What can hang from each mark:
D: C G
Z: R
J: Q
R: G Z
T: J Y
A: G
S: G L
G: A D M R Y
Y: G T
L: S

Each row was made from one small tree. Brackets hold a mark, then the marks that hang from it, in alphabetical order. Every link used is in the known rows. Write each row's tree.
Known rows:
[G A M R [Y [T J]]]: -0.94	+1.96	+0.60	+0.77	+1.02	+1.74	+1.08	+1.42	-4.49	+0.26	-2.51	-4.74	+1.52	-1.82	+1.55	-1.36	+3.75	-0.41	+1.10	-0.12	-2.54	+1.02	-1.05	-0.79
[A [G D M [R Z] [Y [T J]]]]: -1.31	+1.66	+1.74	+1.98	+2.47	+1.68	+1.11	+2.16	-3.36	-0.39	-1.71	-4.37	+1.46	-1.72	-0.15	-0.57	+4.44	-0.38	+1.04	+0.90	-4.43	+0.38	-0.14	+0.34
[R [G Y]]: +1.16	-0.32	+2.26	+2.80	-0.65	-0.34	+0.22	-0.20	-3.10	-0.66	-2.37	-2.41	+1.02	-0.25	-0.50	-0.95	+2.07	-0.31	-0.27	-0.48	-3.62	+1.13	-0.90	+0.17
[S [G D M R] L]: +0.66	-0.47	-0.88	+2.15	+2.01	+0.71	+1.58	+3.56	-3.45	+0.00	-5.02	-2.97	+2.47	-0.50	-0.20	-0.07	+4.02	-1.48	-0.19	-0.67	-2.93	+0.70	-0.84	-1.06
[D C [G A M [R Z] [Y T]]]: -0.31	+2.40	+1.78	+3.23	-0.03	+1.08	+0.09	+1.67	-5.85	+1.55	-1.51	-5.66	+0.31	-3.01	+0.57	-2.00	+2.58	-1.41	+0.51	-0.64	-3.47	+1.88	-0.21	+0.48
[D C [G R]]: +1.20	+0.58	+1.48	+3.60	-0.40	-0.11	+1.44	+1.20	-4.70	+1.13	-2.69	-2.76	+0.16	-0.66	-0.37	-1.68	+1.85	-1.07	-1.04	-2.28	-2.59	+2.03	-0.06	+0.60
[S [G A D M Y] L]: +0.59	-1.35	-0.68	+1.91	+1.49	+0.28	+0.64	+1.91	-4.30	-0.03	-4.75	-3.19	+2.27	-1.56	+1.04	-0.37	+3.92	-2.44	+0.29	+0.36	-2.61	+0.80	-1.56	-1.90
[D C [G A M [R Z]]]: -0.03	+1.14	+1.07	+2.38	+0.43	+0.57	+0.78	+2.54	-5.43	+1.17	-1.32	-4.27	-0.10	-2.09	+0.50	-2.05	+1.91	-0.82	-0.39	-0.91	-2.62	+2.05	+0.09	+0.16
[Z [R [G A [D C] M Y]]]: +1.76	-0.37	+1.99	+1.41	+0.19	+0.17	+0.94	+2.21	-4.51	+0.31	-1.70	-3.02	+1.53	-1.80	+0.11	-1.69	+2.28	-1.34	-0.77	+0.47	-4.58	+0.68	-0.28	+0.32
[L [S [G A R Y]]]: +0.85	-0.92	-0.37	+3.27	-0.63	+1.33	+0.60	+1.12	-3.66	-0.31	-3.61	-3.49	+2.10	-1.06	+2.01	-1.71	+2.96	-0.88	+1.00	-1.77	-1.76	+0.90	-2.45	-1.25
[Y [G M R] [T [J Q]]]: -1.09	+2.46	+0.13	+2.60	+2.26	+0.87	+2.19	+1.70	-3.42	-0.44	-1.70	-4.62	+1.43	-0.28	+0.65	-1.34	+3.10	+0.19	+0.76	-1.32	-3.41	+0.52	+0.36	+1.45
[T J [Y [G A R]]]: -0.67	+1.14	+0.37	+2.38	+2.46	+1.14	+1.59	+0.57	-3.89	+0.43	-2.29	-3.58	+0.64	-0.58	+0.80	-2.56	+3.77	+0.55	-0.38	-0.80	-1.32	+1.08	-0.21	-0.65
[A [G Y]]: +0.68	-0.89	+1.44	+3.27	-0.29	-0.36	+0.71	+0.48	-3.43	-0.91	-2.58	-2.39	+1.24	-0.03	-0.51	-0.46	+2.38	-0.59	-0.37	-0.29	-3.21	+0.99	-1.22	-0.02
[A [G [D C] M [R Z] Y]]: -0.14	+0.32	+1.47	+2.82	+1.12	+0.85	+0.87	+3.19	-4.26	-0.23	-2.09	-3.65	+1.77	-1.82	-0.64	-0.60	+4.01	-1.15	+0.29	+0.60	-4.78	+0.86	-0.17	+0.49
[R [G A D]]: +1.10	-0.99	+2.43	+0.42	+0.33	-0.30	+1.23	+0.25	-3.32	-0.72	-1.15	-1.80	+0.63	-0.94	+0.16	-1.56	+2.08	-1.11	-0.27	+0.04	-2.59	+0.39	-0.49	-0.97
[T [Y [G M]]]: -0.11	+0.49	+1.34	+3.55	+0.86	-0.35	+0.72	+1.77	-3.94	-0.95	-2.85	-3.89	+1.61	-0.28	-0.83	-1.73	+3.31	+0.24	-0.45	-0.03	-3.37	+0.77	+0.09	+1.23
[Y [G [D C] M] [T J]]: -0.52	+2.28	+2.45	+2.40	+2.06	+0.02	+1.92	+0.69	-4.31	-0.54	-1.40	-3.48	+1.07	-1.39	-0.21	-0.15	+3.42	-0.87	-0.20	+0.23	-3.99	+0.22	+0.63	+1.40
[L [S [G A M Y]]]: +0.33	-1.20	+0.09	+3.06	-0.66	+0.41	+0.31	+1.21	-3.71	-1.13	-3.49	-3.71	+2.32	-1.28	+1.78	-1.25	+2.65	-0.75	+0.95	-0.74	-2.59	+0.70	-2.32	-0.75
[Z [R [G A [D C] Y]]]: +2.23	-0.68	+2.22	+1.72	-0.11	+0.33	+0.96	+1.13	-4.44	+0.52	-1.57	-2.25	+0.88	-1.37	+0.24	-1.85	+2.02	-1.52	-1.05	-0.09	-3.83	+0.62	-0.51	-0.01
[Y [T [J Q]]]: -0.95	+0.44	+1.38	+1.77	+1.11	+0.51	+1.77	-0.52	-3.08	-1.04	-1.79	-2.16	+0.28	+0.97	+0.82	-1.31	+1.85	+0.07	-0.29	-1.51	-2.26	-0.04	-0.39	+0.68
[Z [R [G D]]]: +2.21	-0.73	+2.27	+1.36	+0.51	+0.10	+1.49	+1.68	-3.08	-0.39	-1.77	-1.60	+0.85	+0.13	-0.83	-1.36	+1.66	-0.47	-1.38	-0.27	-3.71	+0.20	-0.11	+0.74
[S [G R]]: +0.82	-0.22	+0.08	+2.98	+0.37	+0.72	+1.47	+1.82	-3.77	-0.34	-3.65	-2.97	+1.52	+0.66	-0.17	-0.34	+2.90	-0.06	-0.30	-1.41	-1.82	+1.28	-0.90	-0.59
[Y G]: +1.11	+0.16	+1.23	+2.88	+0.25	-0.45	+1.09	+0.79	-3.96	-1.10	-2.14	-2.50	+0.79	+0.16	-0.22	-0.58	+2.11	-0.43	-0.63	-0.74	-2.32	+0.88	-0.43	+0.88
[Y [G A M R] [T [J Q]]]: -1.15	+2.27	-0.21	+1.68	+2.30	+1.07	+2.16	+1.56	-3.95	-0.14	-1.04	-4.96	+1.22	-1.06	+1.57	-1.85	+2.99	-0.12	+0.98	-1.06	-2.52	+0.62	+0.06	+0.39
[T [J Q] [Y [G R]]]: -1.04	+0.36	-0.30	+3.42	+2.79	+0.79	+2.10	+0.85	-3.01	-0.11	-2.79	-3.39	+0.97	+0.72	+0.75	-3.00	+3.62	+0.59	-0.08	-1.75	-2.37	+0.71	+0.47	+0.82

Which tree is each row?
+0.56	+0.05	+1.54	+3.04	-0.65	-0.74	+0.56	+0.69	-5.64	+0.82	-2.54	-3.94	+0.59	-2.13	+0.74	-1.82	+2.02	-1.88	-0.27	-0.60	-3.19	+2.18	-0.48	+0.15 => [D C [G A M Y]]
+1.01	-1.59	+1.40	+3.54	-0.38	+0.09	+1.30	+0.84	-3.48	-1.09	-3.20	-1.65	+1.60	-0.32	+0.70	-0.85	+2.57	-1.35	-0.25	-1.50	-2.76	+0.02	-1.36	+0.00 => [L [S [G [D C]]]]
-0.37	+0.62	+0.19	+0.87	+0.55	+1.75	+0.10	+3.11	-4.91	-0.25	-2.21	-4.62	+1.28	-1.84	+1.37	-1.57	+3.35	-0.44	+0.98	+0.40	-2.57	+1.24	-1.05	-0.53 => [G A M [R Z] Y]
-1.41	+1.29	+0.31	+1.30	+1.57	+2.56	+0.77	+0.57	-4.24	+0.28	-1.30	-4.22	+0.17	-1.07	+2.32	-2.28	+3.05	-0.46	+1.14	-0.91	-1.86	+0.53	-0.83	-0.49 => [G A [R Z] [Y [T [J Q]]]]
+0.70	+0.74	+0.80	+3.02	-0.31	+0.08	+0.94	+1.82	-5.63	+1.48	-2.86	-4.54	+0.93	-2.34	+0.85	-2.16	+2.73	-1.71	+0.14	-1.08	-3.12	+2.39	-0.44	-0.07 => [D C [G A M R Y]]
+0.10	+0.81	+1.01	+2.54	+1.45	+0.46	+1.52	+2.69	-4.95	+0.24	-2.43	-4.31	+1.86	-1.87	+0.02	-2.54	+4.42	-1.11	+0.05	+0.07	-3.28	+0.71	+0.47	+0.18 => [T [Y [G A [D C] M R]]]
-0.21	+0.30	+1.91	+1.50	+0.34	+0.56	-0.65	+1.21	-3.90	-0.65	-0.87	-3.92	+0.63	-1.86	+0.36	-1.27	+2.08	-0.06	+0.39	+0.92	-3.57	+1.22	-0.76	-0.21 => [R [G A M Y] Z]
-0.20	+0.35	+1.55	+2.18	+1.31	+0.72	+1.37	+3.60	-3.94	-0.50	-1.40	-3.08	+1.41	-1.32	-0.98	-0.53	+3.29	-0.71	-0.29	+0.34	-4.28	+0.63	+0.22	+0.47 => [A [G [D C] M [R Z]]]
-1.36	+0.51	+0.61	+0.98	+0.95	+0.69	+1.14	+0.30	-4.12	-0.69	-2.06	-4.08	+1.18	-1.08	+2.06	-1.71	+2.77	-0.71	+1.01	-0.11	-2.86	+0.42	-0.88	-0.15 => [G A M [Y [T [J Q]]]]
+0.19	+1.33	+1.96	+3.13	+0.36	+0.51	+1.38	+2.43	-4.26	-0.03	-2.43	-4.08	+2.41	-1.87	-0.86	-0.46	+4.14	-1.55	+0.54	+0.05	-5.20	+0.48	-0.29	+0.57 => [A [G [D C] M R [Y T]]]
-0.79	+2.10	+1.00	+1.22	+0.32	+2.12	-0.06	+2.56	-4.91	-0.04	-1.69	-5.44	+1.31	-2.24	+1.05	-1.40	+3.37	-0.54	+1.36	+0.42	-3.01	+0.80	-1.01	-0.19 => [G A M [R Z] [Y T]]
+0.00	+0.02	+2.66	+1.42	+0.64	+0.42	-0.11	+1.37	-4.51	-0.36	-0.69	-3.47	+0.75	-2.66	+0.28	-1.36	+2.78	-1.29	+0.21	+1.23	-4.38	+0.83	-0.14	-0.11 => [R [G A [D C] M Y] Z]
-0.52	+1.50	+2.23	+1.47	+0.49	+0.40	+0.41	-0.36	-3.48	-0.22	-1.29	-4.00	+1.04	-1.75	+0.49	-1.13	+2.45	-0.03	+0.45	+0.30	-3.61	+0.96	-0.82	-0.53 => [R [G A M [Y [T J]]]]
+0.32	-0.57	-0.48	+2.41	-0.16	+0.98	+1.07	+2.58	-3.48	-0.79	-3.12	-3.73	+2.34	-0.99	+1.52	-1.42	+2.65	-0.27	+0.77	-1.51	-2.01	+0.73	-1.93	-1.00 => [L [S [G A M R]]]
+1.00	-1.18	+1.91	+0.54	+0.08	-0.10	+1.60	+0.78	-4.99	-0.45	-1.78	-1.35	+0.57	-1.08	+0.86	-1.35	+2.44	-2.11	-0.76	-0.18	-1.97	+0.33	-0.56	-0.83 => [G A [D C]]
-0.54	+2.80	+1.38	+1.39	+2.39	+1.06	+2.27	+1.66	-4.92	+0.48	-1.07	-4.43	+1.31	-2.45	+0.88	-1.11	+3.93	-1.15	+0.47	-0.11	-3.11	+0.51	+0.41	+0.12 => [Y [G A [D C] M R] [T J]]
-1.27	+0.70	+1.01	+2.08	+0.92	+0.45	+1.18	+0.48	-3.55	-1.08	-2.78	-3.76	+1.43	-0.16	+0.99	-1.14	+2.96	-0.30	+0.72	-0.39	-3.86	+0.43	-0.54	+1.05 => [G M [Y [T [J Q]]]]
+1.50	-0.15	+1.42	+0.93	+0.03	+0.15	+0.91	+2.37	-3.67	-0.24	-1.16	-2.82	+1.08	-0.58	-0.21	-1.53	+1.00	+0.27	-1.17	-0.10	-3.37	+0.84	-0.48	+0.09 => [Z [R [G A M]]]
-0.12	+0.97	+1.04	+2.42	+0.96	+0.56	+0.86	+2.81	-4.02	+0.22	-2.31	-4.25	+0.26	-0.98	-0.21	-1.72	+2.28	-0.05	+0.02	-0.73	-2.93	+1.87	+0.21	+1.01 => [D [G M [R Z]]]
+1.21	-0.23	+1.57	+1.51	+0.32	+0.63	+2.04	+2.20	-4.46	-0.19	-2.85	-1.75	+1.18	-0.47	-0.03	-1.07	+3.39	-1.54	-0.56	-1.03	-2.86	+0.48	-0.17	+0.16 => [G [D C] R]
-1.06	+0.27	+2.39	+1.12	+2.01	+1.25	+0.56	-0.77	-3.20	-0.36	-0.14	-3.43	-0.12	-1.60	+1.40	-2.20	+2.64	-0.95	+0.95	+0.34	-3.36	+0.01	-0.13	-0.18 => [R [G A D [Y [T [J Q]]]] Z]
+1.45	+0.82	+2.61	+1.68	-0.03	+0.49	+0.79	+1.77	-4.56	+0.43	-1.25	-3.65	+1.40	-2.09	-0.12	-1.63	+2.30	-1.41	-0.51	+0.39	-4.83	+0.30	-0.25	+0.54 => [Z [R [G A [D C] M [Y T]]]]
-0.55	+1.98	+1.87	+1.80	+1.39	+1.35	+1.76	+1.78	-4.60	+0.23	-3.08	-3.89	+1.89	-1.82	+0.47	-0.78	+4.72	-1.36	+0.71	-0.04	-4.42	+0.43	-0.04	+0.59 => [G [D C] M R [Y [T J]]]
+1.24	-1.17	+0.42	+3.25	+1.03	-0.14	+1.20	+1.17	-3.98	+0.12	-4.35	-1.26	+1.34	-0.08	-0.38	+0.29	+2.86	-2.10	-1.53	-1.08	-2.53	+0.51	-0.96	-0.96 => [S [G [D C]] L]
-0.60	+1.52	+1.42	+0.37	+1.21	+2.11	+0.55	+2.86	-4.93	-0.23	-1.83	-5.17	+1.47	-2.76	+1.22	-1.62	+4.42	-1.56	+1.71	+1.11	-3.39	+0.18	-0.55	-0.29 => [G A D M [R Z] [Y T]]
+1.14	+0.41	+1.15	+2.66	-0.39	+0.08	+1.41	+1.03	-5.25	+1.51	-1.97	-3.10	-0.07	-1.40	+0.60	-2.22	+1.70	-1.44	-0.81	-2.04	-1.73	+2.10	-0.32	-0.41 => [D C [G A R]]
-0.60	+1.54	+1.79	+2.70	+1.51	+0.81	+1.74	+1.69	-3.89	+0.19	-2.37	-3.79	+1.96	-1.74	-0.44	-0.40	+4.36	-1.11	+0.40	+0.11	-4.85	+0.63	-0.18	+0.28 => [A [G [D C] M R [Y [T J]]]]
-0.23	+0.01	+1.10	+2.15	+1.61	+1.03	+0.95	+3.31	-3.61	-0.78	-2.33	-3.90	+1.82	-1.45	-0.43	-0.74	+4.18	-0.87	+0.79	+0.92	-4.45	+0.70	-0.37	+0.28 => [A [G D M [R Z] Y]]
-1.38	-1.14	+0.57	+2.40	+1.91	+0.34	+1.72	-0.16	-2.73	-0.89	-2.95	-1.92	+0.45	+1.46	+0.74	-2.78	+2.76	+0.57	-0.70	-1.39	-2.17	+0.35	+0.01	+0.42 => [T [J Q] Y]
-0.65	+1.50	+0.85	+3.46	+1.62	+0.97	+0.50	+3.06	-4.02	-0.47	-2.39	-4.76	+1.41	-0.74	-0.74	-1.98	+3.80	+0.73	+0.00	-0.02	-3.38	+0.89	+0.31	+1.28 => [T [Y [G M [R Z]]]]
+1.17	-0.77	-0.63	+2.55	+1.74	+0.93	+1.54	+2.40	-3.34	+0.29	-4.92	-2.15	+1.85	+0.02	-0.10	-0.24	+3.70	-1.64	-0.50	-1.27	-2.10	+0.62	-1.03	-1.39 => [S [G D R] L]
+1.23	+0.21	+0.54	+1.17	+1.38	+0.54	+1.95	+1.97	-4.49	-0.29	-1.85	-3.25	+1.15	-1.34	+0.92	-1.68	+3.48	-1.56	+0.42	-0.39	-1.84	+0.64	-0.21	-0.44 => [Y [G A D R]]
+0.91	-0.76	+0.76	-0.29	+0.84	+1.02	+1.98	+2.13	-4.29	-0.30	-2.36	-2.33	+1.07	-1.02	+1.19	-1.86	+3.41	-1.61	+0.32	-0.45	-1.42	+0.37	-0.66	-1.27 => [G A D R]
-0.11	+1.68	+2.37	+2.04	+2.17	+0.31	+1.93	-0.36	-3.57	-0.76	-1.48	-2.81	+0.52	-0.59	+0.14	-0.49	+3.27	-0.76	-0.02	-0.16	-2.74	-0.07	+0.23	+0.86 => [Y [G D] [T J]]
